Known rows, with every way that one mark hangs from another:
kifi[tadom[pevo] tores videt[mepu]]: [ 2.46 -0.18 -2.25 -1.05  1.55 -1.27  0.04 -0.23  5.12 -0.82 -0.20  0.89
 -1.39  0.02  1.27  0.46  0.11  0.09 -0.56 -1.85  1.91  0.17  0.16]
videt[kifi[tadom tores] ripep]: [ 2.12 -0.83 -1.14 -0.87  2.66 -1.17  0.52 -0.34  3.33  0.19 -0.07  1.20
 -0.16 -0.11  0.59  1.41  0.21  0.71  0.14 -0.15  1.66 -0.36  0.77]
kifi[tadom tores[pevo[kefek]] videt[ripep]]: [ 3.22 -0.61 -1.13 -0.16  2.05 -0.89 -0.09 -0.08  0.01 -0.62  0.64  0.11
 -0.33  0.00  1.46  0.39  0.17  0.39 -0.63 -0.54  1.61 -0.63  2.13]
videt[mepu[namebi] ripep tadom[kifi]]: [ 1.33 -0.10 -0.91 -0.40  2.25 -1.31  0.61 -0.36  7.25  0.41  0.38  0.10
 -0.90 -0.59  0.73  3.08 -0.34  1.26  2.25 -1.79  1.49  0.41 -2.69]
videt[tadom]: [ 0.17 -0.19 -0.43 -0.32  0.72 -1.34 -0.28 -0.28  1.16  0.11  0.65  0.71
 -0.05 -0.01  0.21  1.20 -0.02  0.89  0.70 -1.70  0.05  0.16 -1.34]
kesun[videt[mepu]]: [ 1.82 -0.37 -0.81 -0.79  2.11 -1.10  0.23  0.08  3.53 -0.03  0.10  0.11
 -0.25  0.14  0.95  0.26  0.27 -0.46  1.72 -1.91  1.68  0.34 -0.01]
pevo[kefek]: [ 0.98 -0.19 -0.48  0.33  1.16 -0.85 -0.26 -0.16  0.29 -0.36 -0.29  0.31
  0.19 -0.06  0.93  1.02 -0.18 -0.77  0.67 -1.46  0.47 -0.49  0.87]
tadom[kifi[videt[ripep]] pevo[kefek]]: [ 1.06 -0.39 -1.34  0.70  1.95 -0.20  0.14 -0.33  3.28 -0.14 -1.67  0.03
 -1.19 -0.03  2.13  2.11 -0.68 -0.28  1.35 -1.27  1.28 -0.31  0.10]
kesun[videt[tadom[kifi pevo[kefek]]]]: [ 1.35 -0.38 -0.49 -0.10  2.18 -1.06  0.24  0.08  2.65  0.17 -0.87  0.55
 -1.21  0.14  1.36  2.20 -0.18 -0.22  3.37 -2.00  1.57  0.15 -0.76]
tadom[kifi pevo]: [ 0.01 -0.24 -1.85 -0.23  1.48 -0.62  0.20 -0.42  3.82 -0.22 -2.05  0.37
 -1.17  0.22  1.23  2.07 -0.31 -0.63  0.89 -2.09  1.40  0.08 -0.83]
tadom[kifi]: [ 0.35  0.01 -1.38 -0.25  0.84 -0.44 -0.20 -0.20  3.43 -0.19 -1.06 -0.13
 -0.44  0.18  0.90  1.39 -0.48 -0.79  0.43 -1.53  0.48  0.27  0.82]
kesun[videt[kifi mepu[namebi] ripep]]: [ 2.38 -0.89 -0.52 -0.73  3.30 -1.10  1.06 -0.19  5.48  0.77  0.08  0.13
 -0.38 -0.31  0.97  1.14  0.48  0.65  2.49 -0.79  2.14 -0.09 -1.03]
kifi[tores videt[ripep tadom]]: [ 1.03 -0.60 -0.60 -0.33  1.54 -1.10 -0.02 -0.43  3.04  0.18  0.92  0.83
 -0.59 -0.24  0.92 -0.22  0.02  1.71 -0.17 -0.88  0.77  0.15 -0.04]
videt[kifi[tores] mepu[namebi]]: [ 1.56 -0.36 -1.12 -0.98  2.07 -1.51  0.79 -0.91  6.41  0.31  0.26  0.53
 -0.67 -0.68  0.23  1.82  0.63  0.31  0.93 -1.57  1.80  0.02 -1.55]
kesun[videt[mepu ripep tadom[kifi pevo]]]: [ 1.79 -0.52 -0.82 -0.54  3.26 -1.22  0.69 -0.04  5.09  0.38 -0.21  0.49
 -1.10 -0.02  1.38  2.51 -0.04  0.60  3.51 -2.09  2.55  0.55 -2.02]
tadom[kifi[tores[pevo] videt]]: [ 1.04 -0.19 -1.42 -0.19  1.00 -0.44 -0.18 -0.54  2.25 -0.25 -0.17 -0.55
 -0.76  0.05  1.24  0.85 -0.04 -0.33 -0.19 -1.43  0.98  0.29  1.33]
kesun[videt[kifi[tores] mepu[namebi]]]: [ 2.30 -0.65 -0.72 -1.14  2.72 -1.39  0.90 -0.34  6.08  0.46 -0.02  0.39
 -0.87 -0.33  0.70  0.92  0.72 -0.01  2.21 -1.49  2.28  0.11 -0.62]
kefek[pevo]: [ 1.12 -0.69 -0.56 -0.50  0.38 -0.77 -0.29 -0.39  1.18  0.50 -1.07  0.47
  0.45  0.06  0.54 -0.24  0.22 -0.78 -0.27 -1.46  0.04  0.05  0.62]
kesun[videt[mepu[namebi] ripep]]: [ 2.21 -0.74 -0.75 -0.82  3.03 -1.13  0.83  0.12  5.68  0.30 -0.17  0.05
 -0.48 -0.13  1.10  0.22  0.34  0.39  1.91 -1.35  2.23 -0.08 -0.74]
kesun[videt[ripep]]: [ 1.56 -0.92 -0.53 -0.56  2.63 -0.83  0.39  0.25  2.40  0.28 -0.43  0.36
 -0.06  0.26  1.14 -0.40  0.17  0.25  1.29 -0.87  1.60 -0.16  0.61]
mepu[namebi]: [ 0.55 -0.41 -1.04 -0.53  0.92 -1.01  0.29 -0.21  4.32  0.00 -0.83  0.15
 -0.44 -0.16  0.40 -0.04  0.17  0.25 -0.35 -1.26  0.55 -0.51 -0.78]
videt[kifi[tores[pevo]] mepu[namebi] ripep]: [ 2.08 -0.88 -0.91 -0.72  3.42 -1.47  1.23 -1.08  4.48  0.58  0.78  0.17
 -0.24 -0.75  0.48  2.33  0.95  1.22  1.17 -1.13  2.80 -0.31 -2.07]
namebi[mepu]: [ 0.00  0.07 -0.87 -0.36  1.46 -0.58 -0.36 -0.48  3.32 -0.62 -0.01  0.19
  0.04  0.03  0.47  0.56 -0.46  0.06 -0.42 -1.31 -0.04  0.31  1.07]
tadom[kifi[tores videt] pevo[kefek]]: [ 1.07 -0.20 -1.55  0.25  1.59 -0.51  0.09 -0.52  4.09 -0.42 -1.75  0.40
 -1.72 -0.11  1.90  1.88 -0.39 -0.83  1.11 -1.91  1.65 -0.08  0.54]

Rows:
[ 0.59 -0.14 -1.41  0.36  1.69 -0.57  0.13 -0.36  2.93 -0.37 -2.07  0.36
 -1.16  0.04  1.55  2.89 -0.52 -1.16  1.79 -2.13  1.50 -0.22 -0.39] => tadom[kifi pevo[kefek]]
[ 2.30 -0.96 -1.03 -0.73  2.91 -1.19  0.57 -0.53  0.83  0.18  0.43  0.68
  0.09 -0.08  0.57  1.84  0.60  0.83  0.17 -0.28  2.07 -0.46  0.42] => videt[kifi[tadom tores[pevo]] ripep]
[ 1.73 -1.07 -0.32 -0.47  2.94 -0.81  0.60 -0.05  2.25  0.72 -0.21  0.42
  0.02  0.10  1.02  0.48  0.31  0.53  1.93 -0.31  1.53 -0.18  0.29] => kesun[videt[kifi ripep]]
[ 1.29 -0.96 -0.39 -0.47  2.95 -1.26  0.57  0.05  2.34  0.48 -0.32  0.99
 -0.68  0.15  1.11  0.95  0.23  1.15  2.48 -1.45  1.97 -0.02 -1.63] => kesun[videt[ripep tadom[pevo]]]
[ 0.76 -0.42 -0.65  0.43  2.50 -1.01  0.35 -0.35  2.85  0.22 -0.80  0.85
 -0.93 -0.20  1.32  3.50 -0.48  0.78  2.58 -1.66  1.57 -0.11 -1.90] => videt[ripep tadom[kifi pevo[kefek]]]
[ 0.74 -0.28 -0.78 -0.40  2.07 -1.71  0.45 -0.97  2.99  0.55  0.97  0.99
 -0.55 -0.42  0.34  3.71  0.41  1.25  2.43 -2.17  1.40  0.42 -3.93] => videt[kifi mepu tadom[pevo]]
[ 1.81 -0.31 -0.43 -0.82  2.03 -1.56  0.45  0.06  4.96  0.32  0.48  0.27
 -0.79 -0.20  0.64  1.03  0.32  0.59  2.61 -2.03  1.51  0.30 -1.73] => kesun[videt[mepu[namebi] tadom]]
[ 1.55 -0.19 -0.86 -0.42  2.75 -1.44  0.41 -0.67  3.98  0.15  1.16  0.19
 -0.55 -0.43  0.77  3.43  0.06  1.02  2.08 -2.19  2.31  0.68 -1.94] => videt[mepu ripep tadom[kifi[tores[pevo]]]]
[ 2.26 -0.64 -0.76 -0.83  1.98 -0.96  0.21  0.25  2.23  0.24 -0.26  0.46
 -0.29  0.33  0.82  0.67  0.22 -0.26  1.50 -0.60  1.08 -0.11  1.10] => kesun[videt[kifi[tadom]]]
[ 1.62 -0.38 -1.05  0.27  1.84 -0.39  0.01 -0.49  1.97 -0.19 -0.18 -0.48
 -0.66 -0.12  1.62  1.35 -0.18 -0.20  0.53 -1.07  1.43 -0.05  1.59] => tadom[kifi[tores[pevo[kefek]] videt[ripep]]]
[ 1.96 -0.57 -1.16 -0.83  1.80 -1.27  0.18 -0.56  0.26 -0.09  0.35  0.58
 -0.07  0.03  0.30  1.75  0.62  0.06 -0.07 -0.85  1.44 -0.30  0.66] => videt[kifi[tadom tores[pevo]]]
[ 1.53 -0.89  0.22  0.05  2.96 -1.54  0.54 -0.94 -0.52  0.72  1.44  0.84
  0.08 -0.53  0.46  3.13  0.60  1.69  2.01 -0.81  1.69 -0.31 -1.50] => videt[kifi[tores[pevo[kefek]]] ripep tadom]
[ 2.48 -0.38 -1.60 -0.70  0.99 -0.98 -0.36 -0.16  0.38 -0.71  0.69  0.04
 -0.45  0.22  0.97 -0.28  0.37  0.24 -1.55 -0.99  1.12 -0.20  1.87] => kifi[tadom tores[pevo] videt]
[ 1.13 -0.43 -0.98 -0.04  1.84 -1.10  0.11 -0.46  3.36  0.23  0.98  0.41
 -0.56 -0.23  1.25  1.11 -0.07  1.81  0.91 -1.51  0.97  0.27 -2.29] => kifi[videt[mepu ripep tadom[pevo]]]
[ 0.30 -0.63 -0.64 -0.55  1.98 -1.71  0.47 -1.00  2.18  0.54  0.08  1.63
 -0.95 -0.31  0.25  2.67  0.56  1.28  1.62 -1.71  1.44  0.09 -2.65] => videt[kifi[tores] tadom[pevo]]
[ 0.59  0.16 -1.34 -0.37  1.65 -1.39  0.17 -0.57  4.82 -0.04 -0.01  0.52
 -1.17 -0.20  0.81  3.69 -0.22  0.34  2.35 -2.94  1.52  0.76 -3.08] => videt[mepu tadom[kifi pevo]]
[ 1.38 -1.10 -0.16 -0.40  3.22 -1.28  0.79 -0.23  2.31  0.94 -0.05  1.03
 -0.60  0.00  0.97  1.84  0.40  1.43  3.05 -0.90  1.86 -0.10 -2.01] => kesun[videt[kifi ripep tadom[pevo]]]
[ 0.78 -0.20 -1.52 -0.02  2.09 -0.83  0.36 -0.54  4.05 -0.48 -2.17  0.78
 -1.55 -0.09  1.49  2.71 -0.25 -1.28  1.58 -2.36  2.22 -0.14  0.03] => tadom[kifi[tores] pevo[kefek]]
[ 2.89 -0.47 -0.99 -1.09  2.38 -1.27  0.65  0.13  5.47  0.26  0.02  0.17
 -0.68 -0.08  0.77  1.31  0.38 -0.07  2.11 -1.08  1.68 -0.02 -0.26] => kesun[videt[kifi[tadom] mepu[namebi]]]
[ 3.45 -0.07 -1.43 -0.40  1.53 -1.19 -0.28 -0.23  1.01 -0.91  1.24 -0.16
 -0.49 -0.11  1.25  1.04  0.29 -0.32 -0.33 -1.61  1.67 -0.12  1.51] => kifi[tadom tores[pevo[kefek]] videt[mepu]]
[ 1.10 -0.54 -0.95 -0.50  2.81 -1.75  0.93 -0.54  5.90  0.39  0.23  0.88
 -0.97 -0.58  0.69  2.59  0.25  1.92  2.06 -2.14  2.21 -0.06 -4.50] => videt[mepu[namebi] ripep tadom[pevo]]
[ 1.58 -0.24 -0.79 -0.40  1.32 -1.43 -0.16 -0.83  1.08 -0.12  2.14 -0.07
 -0.42 -0.32  0.73  0.95  0.60  1.17  0.24 -2.08  1.34  0.44 -1.08] => kifi[tores[pevo] videt[mepu tadom]]
[ 2.58 -0.99 -0.52 -0.80  3.78 -1.26  0.91 -0.47  2.66  0.53  0.74  0.23
 -0.12 -0.20  0.96  1.40  0.84  0.47  2.39 -1.21  2.95  0.14 -0.48] => kesun[videt[kifi[tores[pevo]] mepu ripep]]
[ 3.06 -0.36 -1.83 -1.06  1.94 -1.21  0.33  0.00  7.01 -0.46  0.32  0.45
 -1.08 -0.30  1.15 -0.10 -0.02  0.80 -0.78 -0.84  1.69 -0.12  0.80] => kifi[tadom tores videt[mepu[namebi] ripep]]
[ 0.80 -0.25 -1.33  0.11  1.08 -0.09 -0.18 -0.16  3.92  0.03 -0.60 -0.44
 -0.48  0.10  1.48  0.64 -0.67  0.09  0.08 -0.67  0.25  0.21  1.24] => tadom[kifi[videt[ripep]]]
[ 0.88 -0.74 -0.89 -0.33  1.95 -1.21  0.21 -0.57  3.23  0.15  0.29  1.15
 -1.05 -0.23  1.15  0.21  0.14  1.80  0.10 -1.24  1.43  0.02 -1.13] => kifi[tores videt[ripep tadom[pevo]]]
[ 1.67 -0.32 -1.96 -0.43  0.71 -0.70 -0.32  0.14  2.32 -0.57 -0.67  0.49
 -0.85  0.39  1.32 -0.03 -0.27  0.30 -0.95 -0.96  0.48 -0.31  0.58] => kifi[tadom[pevo] videt]
[ 1.86 -0.37 -0.15 -0.20  2.19 -1.16  0.14 -0.04  1.15  0.11  0.16  0.12
 -0.81  0.06  1.07  1.99  0.16 -0.29  2.98 -1.90  1.77  0.20  0.22] => kesun[videt[tadom[kifi[tores[pevo[kefek]]]]]]
[ 1.38 -0.49 -0.28 -0.30  2.67 -1.52  0.51 -0.77  3.27  0.83  1.81  0.70
  0.19 -0.55  0.36  3.27  0.19  1.86  2.25 -1.15  1.17  0.34 -2.77] => videt[kifi mepu ripep tadom]
